What can hang from each mark
nadamip: visako vodos
visako: nadamip sutir zuta
vodos: nadamip sepi
sutir: visako zisozo
sepi: vafi vodos zuta
zuta: visako
zisozo: gefup sutir
vafi: sepi

Each row was made from one small tree. Brackets hold a mark, then the marks that hang from it, in alphabetical order. Every link used is in the known rows. Write each row's tree.
Known rows
{vafi sepi}: [-12.8   8.5  -2.0   3.9 -12.5 -20.2  32.8  10.1 -12.6  22.9  -7.0 -17.0
  -5.9  -2.5 -14.1  24.2   9.1   4.9 -22.5 -18.0  24.8   1.4  -4.9]
{sepi vafi vodos {zuta {visako sutir}}}: [ 16.6 -14.6  21.4  14.7  36.8  25.0  71.7  52.6   2.2  23.1 -37.3   6.6
  12.5   4.5 -28.9  26.1  24.6   0.6 -31.0 -29.0  66.0  -8.6   5.5]
{zisozo gefup {sutir {visako {nadamip vodos}}}}: [  3.6 -43.5 -17.6 -24.3  14.1 -11.6  64.4   6.0   3.5  13.4   0.3  17.5
  30.6  -9.4   7.4   7.6  -9.5   0.4  -0.7 -59.3  12.9  40.7   7.5]
{nadamip {visako sutir zuta} vodos}: [ 28.7  23.6  21.0  11.5  23.6   8.8  47.4  12.8 -13.0  20.8 -23.5 -13.4
   0.9  -4.5  -9.3   1.5  10.6   1.0  16.4 -67.2  17.3  15.6  -5.2]
{vafi {sepi vodos}}: [-16.8  -4.2  -6.9  14.4 -11.0  -5.4  55.0  22.2  -0.8  24.9 -14.5  -7.3
  -8.6   1.0 -23.3  22.2   2.7   2.4 -15.2 -16.0  38.1   3.5  -8.9]
{visako {nadamip vodos} {sutir zisozo}}: [ 19.9 -13.6  27.1  18.1  22.3  -0.6  30.2  17.7   1.6  26.7 -11.1  21.3
  10.2 -19.7   7.0   8.3 -15.8  -6.7  -0.3 -68.7   7.7  34.7 -10.3]
{sutir visako}: [  5.3 -19.3 -13.3 -27.5   5.6   1.0  25.3   7.2 -17.9   0.1  -6.0 -17.1
   4.3  -0.7   9.4  30.2   6.1  -0.7  -3.5 -27.4  27.1   7.8  13.0]
{zisozo gefup {sutir {visako zuta}}}: [ -0.2 -37.4 -23.1 -23.3   5.6 -12.8  58.3 -12.8  -5.1   7.6  -4.1  -6.0
  35.4  16.6  -1.4  17.5  14.5   8.8   9.3 -65.9  26.2  35.3  18.0]
{sepi vafi {vodos nadamip}}: [ -8.2 -15.3  -9.7  -1.3   1.3  19.7  58.6  30.4  23.2  30.8 -27.5  -1.1
 -24.2 -14.2 -20.1   3.5  -9.1 -21.6  -1.6 -25.5  43.7 -11.9  -3.4]
{nadamip {visako sutir}}: [ 25.2  16.4  11.2  22.6  20.7   4.8  23.8   2.7 -10.9   6.3  -1.2 -10.1
   8.4  -8.8   0.0  41.7  11.0  14.5 -20.4 -39.4  28.9   5.4   1.0]
{vafi {sepi {vodos nadamip} {zuta visako}}}: [  7.3  -8.0  -8.3  10.0   9.7  27.1  78.4  33.7  -9.0  50.2 -31.0   1.8
   6.6   9.8 -40.7   1.7   6.0  -1.9 -17.9 -11.1  49.4   5.3  -2.0]
{sutir {visako zuta} zisozo}: [  9.8 -17.2  -8.1 -22.3  10.7  -0.3  39.9  -4.6 -19.3  19.8  -8.4 -12.6
  15.7  15.9   3.8  20.2   8.8  -6.4  23.1 -67.3  33.3  27.0  17.6]
{zuta {visako {nadamip vodos} {sutir zisozo}}}: [ 31.8 -15.0  25.0   5.3  33.7  11.6  37.4  18.1 -15.8  27.1  -9.9  32.6
  20.2   3.2   8.9  14.4  -8.5  -2.4 -11.9 -68.7  26.2  36.3  -0.7]
{visako sutir zuta}: [ 16.8  -7.2  23.2   6.0   3.9  -4.6  20.3  10.2  -9.0  12.5 -25.6 -23.9
   6.7   0.9  -6.8  13.6  16.3   8.2  17.0 -54.2  22.9  15.4   1.2]
{zisozo {sutir {visako nadamip zuta}}}: [ 20.9 -32.9  -8.1 -40.1  -3.5 -12.0  58.7   2.1  -0.6  13.9  -5.9 -13.9
  24.3 -16.2   1.9   3.4   4.8   2.2  30.8 -44.1  24.9  26.0  13.8]
{visako nadamip sutir}: [ 22.6 -16.8  30.2   9.9   7.0  -4.4  17.2  30.0   2.6  10.8 -12.3  -1.1
   8.1 -30.5   3.1  23.6  -4.5   9.2  -5.6 -34.3  24.2  15.1  -4.6]
{sepi vafi zuta}: [  3.7   4.4  13.2   3.9  14.9  -8.3  44.9  29.3   6.2  14.2 -27.5 -10.0
   1.8 -22.4 -22.7  17.2  25.7 -14.0 -25.1 -12.0  48.1 -21.1   4.3]
{zuta visako}: [ 15.1  -3.8  -0.8  -8.4  13.6   4.1  22.6  -0.2 -21.0   0.7  -3.4   5.5
   9.9  13.3   3.0  27.9  12.1  -4.3 -25.1 -24.6  47.4  11.0   8.4]
{sutir visako zisozo}: [  5.9 -20.1 -16.9 -15.9  13.7   0.3  30.3  -9.8 -15.6   9.6   5.8  -2.2
  16.2  11.4  13.5  37.9   2.2  -6.0  -4.0 -53.4  27.8  23.6  18.1]
{vodos nadamip {sepi {zuta {visako sutir}}}}: [ 43.3  -5.3  -4.2  -5.1   9.1  42.5  29.5  10.9  -3.1  31.4 -23.5   7.4
  16.0 -15.8 -27.4  -4.8  -6.2 -27.1 -24.7 -38.4  30.0   3.6   9.4]
{vafi {sepi {vodos nadamip} zuta}}: [ -3.6  -6.9  -8.6  17.8  -2.7  16.6  70.6  32.2   5.8  48.0 -31.4  -8.7
  -1.3  -8.7 -39.9  -3.8   2.7  -7.9  -7.6  -5.8  35.5   2.2  -8.2]
{vafi {sepi vodos {zuta visako}}}: [  3.4  -3.9   1.5  14.3  11.2  10.3  74.0  36.0 -13.8  31.3 -24.3   2.2
  12.5  11.6 -36.3  17.3  19.0   2.3 -29.4  -6.8  59.1   4.8   0.1]
{vodos {nadamip {visako sutir zuta}} sepi}: [ 40.4  18.4  -3.9  -0.1  -2.6  36.0  32.8   2.8   4.0  36.3 -18.0 -14.7
  -3.1 -26.6 -25.9  -5.8 -14.7 -22.1  10.4 -62.5  23.1   4.5   3.2]
{sutir {visako nadamip} {zisozo gefup}}: [  5.1 -39.7  -7.5  -3.0  23.0  -3.4  43.8  16.7  -5.9  18.4   5.6  22.0
  28.7  -0.4   9.0  34.0 -11.6   0.8  -8.1 -66.0  37.6  37.6  13.1]
{zuta {visako {sutir zisozo}}}: [ 22.8 -11.3  10.0  11.9  27.9   9.9  19.7  -7.7 -22.5  12.2  -1.8  15.8
  25.6  27.7   7.0  42.7   9.3   6.3 -28.7 -61.6  35.3  27.4   9.6]

Which tree is each row?
[ 10.8 -10.6   7.5   4.7  30.1  19.5  76.1  46.7   3.2  19.5 -32.3   9.4
   7.4   1.2 -32.7  18.1  23.9 -12.9 -28.8 -13.2  76.2 -12.1   7.4]
{sepi vafi vodos {zuta visako}}
[ 32.8   4.1   6.9  -4.4  18.2  22.1  35.2  18.1  -8.8  12.7 -24.7  13.0
  13.9 -12.2 -23.5  -4.4   1.7 -30.5 -27.4 -46.1  21.1   9.9   1.4]
{nadamip {vodos {sepi {zuta {visako sutir}}}}}
[ 25.4 -27.6  20.6  21.4  34.7   6.7  33.0  16.8 -12.1  21.7  -1.1  38.8
  36.8  13.1   5.3  37.2  -2.6  11.8 -29.3 -71.3  46.5  39.5   8.3]
{zuta {visako nadamip {sutir {zisozo gefup}}}}
[  6.5   3.7 -17.4 -19.8 -15.5  15.3  29.2  10.4  20.5  30.3 -17.5  -2.9
 -22.9 -35.9 -24.3  -5.3 -20.5 -41.8 -15.7 -35.3  28.7 -20.3   1.7]
{vodos nadamip {sepi vafi}}
[ 39.5  28.0  10.8  14.7  22.4  21.4  42.9  17.2  -1.1  18.2 -19.3   2.5
  10.9 -32.3 -25.6   2.1  -0.5 -25.1 -24.7 -49.3  19.0   2.2  -0.9]
{nadamip {visako sutir} {vodos {sepi zuta}}}
[ 17.1   1.0  -9.9  11.9   9.2  33.7  62.0  14.5   9.3  30.8 -20.5  -8.4
  -8.7  -9.6 -22.6  -4.7  -6.8 -12.7  27.0 -33.7  45.3  11.8  -1.0]
{sepi {vodos {nadamip {visako zuta}}}}
[ -3.4 -40.4 -31.2 -19.4  10.0 -14.3  48.4 -18.7  -4.0   0.4   6.7   3.0
  35.9  11.8   7.6  33.5   7.4   7.8 -15.3 -53.7  22.2  31.8  17.1]
{zisozo gefup {sutir visako}}
[  6.0 -46.8 -18.9 -20.1   8.8 -15.4  54.1   2.4   5.9   5.9   8.5  10.9
  36.5  -7.7   7.8  24.3  -1.8   9.2  -6.9 -50.3  27.5  34.7  13.5]
{zisozo gefup {sutir {visako nadamip}}}
[ 20.4 -15.9   2.1  11.9  26.4  24.6  59.6  28.0  -4.6  10.3 -22.7  11.7
  18.3   5.8 -25.4  15.1  18.5 -12.2 -22.1  -6.7  67.0  10.1   8.0]
{sepi vodos {zuta visako}}
[ 25.5   8.9  -2.5 -13.1  13.0  18.6  40.8  13.5  -6.9  12.9 -19.9  15.1
   9.3 -15.0 -23.9 -12.1  -0.2 -43.1 -26.0 -32.6  31.6   7.2   6.1]
{nadamip {vodos {sepi {zuta visako}}}}
[ 23.8 -19.5  26.9  23.1  15.5  -6.2  20.4  13.5   4.7  21.9  -2.3  14.6
  18.1 -21.3   6.9  31.3  -9.8   4.6  -5.9 -57.7  23.8  28.3  -0.9]
{visako nadamip {sutir zisozo}}
[ 16.2  -1.8   6.2 -12.7  -7.6  -1.1  28.5  27.3  12.3  14.1  -9.6  14.6
  -9.6 -49.8 -10.4 -14.1 -25.7 -39.6  -2.1 -32.9  18.8   9.5  -8.4]
{visako {nadamip {vodos sepi}}}
[ 26.2 -10.2  36.0  11.2  17.6  -1.2  42.7  24.1   1.6  36.3 -25.2   9.1
  12.0 -13.9  -2.9  -9.8  -9.5  -6.8  33.3 -84.2  14.8  39.6  -7.6]
{visako {nadamip vodos} {sutir zisozo} zuta}
[ 27.7  22.3  17.3  21.0  30.6   9.3  51.3  -0.3 -12.3  29.4 -16.5  -0.2
   9.9   6.7  -6.0   6.4   6.7  -3.4  15.6 -86.3  17.0  29.3  -1.7]
{nadamip {visako {sutir zisozo} zuta} vodos}
[ 28.5  21.4 -22.9  -3.6  -5.4  29.4  28.5  -8.0   8.3  25.2   0.0  -0.3
  -9.2 -34.7 -20.3   1.4 -22.0 -34.5 -12.6 -34.7  28.7  -4.6   4.5]
{vodos {nadamip visako} sepi}
[ -1.3  12.9  -3.8 -19.4  -4.9  -1.6  35.0  17.9  12.4  13.5 -19.4   5.3
 -22.4 -31.6 -19.6  -5.4 -11.6 -44.7 -20.0 -44.9  19.8 -12.4  -4.5]
{nadamip {vodos {sepi vafi}}}
[ 47.3  17.8  -2.7  14.8  10.5  40.2  36.7  10.5   5.9  33.1 -17.5  -4.1
  10.4 -38.8 -33.8   0.7  -7.7 -23.8 -18.9 -38.4  24.6  -4.5   3.9]
{vodos {nadamip {visako sutir}} {sepi zuta}}
[ -4.6 -31.9 -20.4  -2.5  23.3  -2.3  35.0  -6.8 -14.2  11.0   6.1  13.6
  28.0  23.1  10.9  42.4   1.4  -0.5 -16.9 -67.5  34.4  33.7  17.9]
{sutir visako {zisozo gefup}}
[ 11.4 -26.8 -21.1 -39.6  -5.5 -11.7  51.3 -16.6  -8.7   5.7  -5.1 -22.1
  24.3   5.0   2.9  11.5  14.5   1.3  24.6 -47.5  20.0  22.2  18.3]
{zisozo {sutir {visako zuta}}}
[ 33.5 -19.8  24.3  10.7  27.1   8.9  27.6  13.8 -14.5  19.5  -1.8  26.2
  27.1   3.6   7.1  34.7  -2.5   7.2 -18.9 -57.4  42.2  30.0   6.1]
{zuta {visako nadamip {sutir zisozo}}}
[ 19.3 -17.3  21.1   3.6  31.2  17.4  81.8  66.9  10.5  25.9 -33.7  16.9
   6.9 -19.2 -32.7  12.0  11.1 -12.6 -19.3 -10.1  81.4 -10.6   4.6]
{sepi vafi vodos {zuta {visako nadamip}}}
[ 20.4  -1.1  10.4 -27.4  12.2  10.4  48.2  37.2  -1.2  20.6 -14.5  24.1
  -8.8 -27.6 -13.9  -1.8 -12.9 -32.0 -20.0 -43.1  46.2  -2.4   0.9]
{zuta {visako {nadamip {vodos {sepi vafi}}}}}
[  9.4   8.3   5.2   6.7   9.9  -4.0  53.8  22.2 -26.0  29.9 -18.3  -5.6
  17.0   8.0 -29.0  20.1  26.6   5.2 -34.9  -8.7  47.2   1.5   4.4]
{vafi {sepi {zuta visako}}}
[ 22.8  37.8   2.3  -1.1  18.8  11.8  62.2  25.8   8.4  23.5 -19.2   3.8
  -7.7 -39.9 -34.8  -3.7   1.4 -40.5 -27.9 -37.1  37.9 -20.2  -0.2]
{nadamip visako {vodos {sepi vafi zuta}}}
[ 19.9 -26.1   4.1 -22.9  12.5  -1.7  48.9  16.4 -10.5  28.4  -7.5  -3.2
  16.8  -6.6   3.5  12.0  -3.1  -4.2  32.2 -63.0  37.7  29.8  14.0]
{sutir {visako nadamip zuta} zisozo}
[ 22.7 -14.1   1.3 -47.3  -4.3   8.7  48.5  37.5  -4.7  20.8 -23.1  -9.2
  -2.1 -30.8  -9.7 -20.8 -14.9 -27.6  33.7 -54.5  21.5  16.2   6.4]
{sutir {visako {nadamip {vodos sepi}} zuta}}
[  9.8 -44.2 -11.3 -24.8   5.3 -15.7  64.3   6.5   4.2  15.2  -4.7   1.4
  37.0  -3.8  -2.1  10.9   4.7   7.1  19.2 -62.4  32.0  39.7  14.7]
{zisozo gefup {sutir {visako nadamip zuta}}}
[  7.1   6.4  -3.5   3.4  10.9  27.6  80.4  32.2  18.7  42.8 -29.7  -9.9
 -22.6 -14.0 -31.4  -2.9  -0.9 -15.3  19.5 -38.3  57.0 -11.9  -2.4]
{sepi vafi {vodos {nadamip {visako zuta}}}}
[ 11.6  10.9   2.1  -7.1  -0.9   2.0  37.9  24.2  16.5  13.6 -20.4  -4.1
  -0.9 -38.8 -35.3   9.4   7.5 -38.1 -33.1 -23.3  46.5 -26.5   8.1]
{vodos {sepi vafi zuta}}
[ 37.9  -1.4   3.4  10.5  17.3  20.6  28.0   3.2  -7.5  16.5  -9.7  19.2
  30.7  -3.7 -23.8  22.3   5.4 -25.9 -40.0 -53.2  42.9  13.4  15.3]
{vodos {sepi {zuta {visako {sutir zisozo}}}}}
[ 28.5 -15.0  35.6  16.9  10.6  -5.5  32.4  21.6   0.5  31.9 -15.3   3.6
  18.7 -15.1  -4.1   9.6  -2.8   3.9  27.3 -74.0  30.4  32.6   0.2]
{visako nadamip {sutir zisozo} zuta}
[ 33.2  23.1 -16.6  -8.8  -8.9  28.2  38.3  -1.6   7.1  31.9 -11.2 -10.8
  -9.3 -30.4 -28.8 -13.5 -15.5 -34.0  13.9 -47.2  33.3  -1.4   4.7]
{vodos {nadamip {visako zuta}} sepi}
[ 19.2 -30.8  -6.7 -46.0  -0.3  -9.0  67.0   6.5  -1.8  18.2 -12.0  -9.9
  19.1 -16.3   4.6 -13.3  -2.4  -6.3  38.9 -53.0  12.0  30.5   8.3]
{zisozo {sutir {visako {nadamip vodos} zuta}}}
[ 25.5  16.0  -5.6   0.1   7.1  19.2  43.5  -1.7  -4.2  32.9 -14.8 -18.1
  -5.8 -12.3 -14.4  -6.1   0.2 -10.3  22.0 -37.6  33.9   7.3   2.3]
{vodos {nadamip {visako zuta}}}
[ 15.7 -20.2   8.6 -39.1   9.4   3.1  52.2  36.0 -12.2  22.1 -24.5 -13.8
  -0.9 -18.5   1.2 -13.3  -4.0  -9.4  39.5 -47.5  22.5  20.9   4.8]
{sutir {visako {nadamip vodos} zuta}}
[ -1.5   9.5 -16.9  18.0  -1.6  17.6  68.9  19.9  -0.3  46.6 -13.3  -9.1
 -13.1  -5.6 -29.1  11.9  -7.9   1.5  -7.0 -20.5  36.4   4.4  -9.0]
{vafi {sepi {vodos {nadamip visako}}}}
[ 10.7 -36.2   0.6 -10.0  20.1  -3.6  54.2  20.7  -6.6  30.3  -6.8  12.6
  29.2   5.0   0.6  16.9  -4.6  -0.9  21.3 -79.3  44.5  41.7  15.5]
{sutir {visako nadamip zuta} {zisozo gefup}}
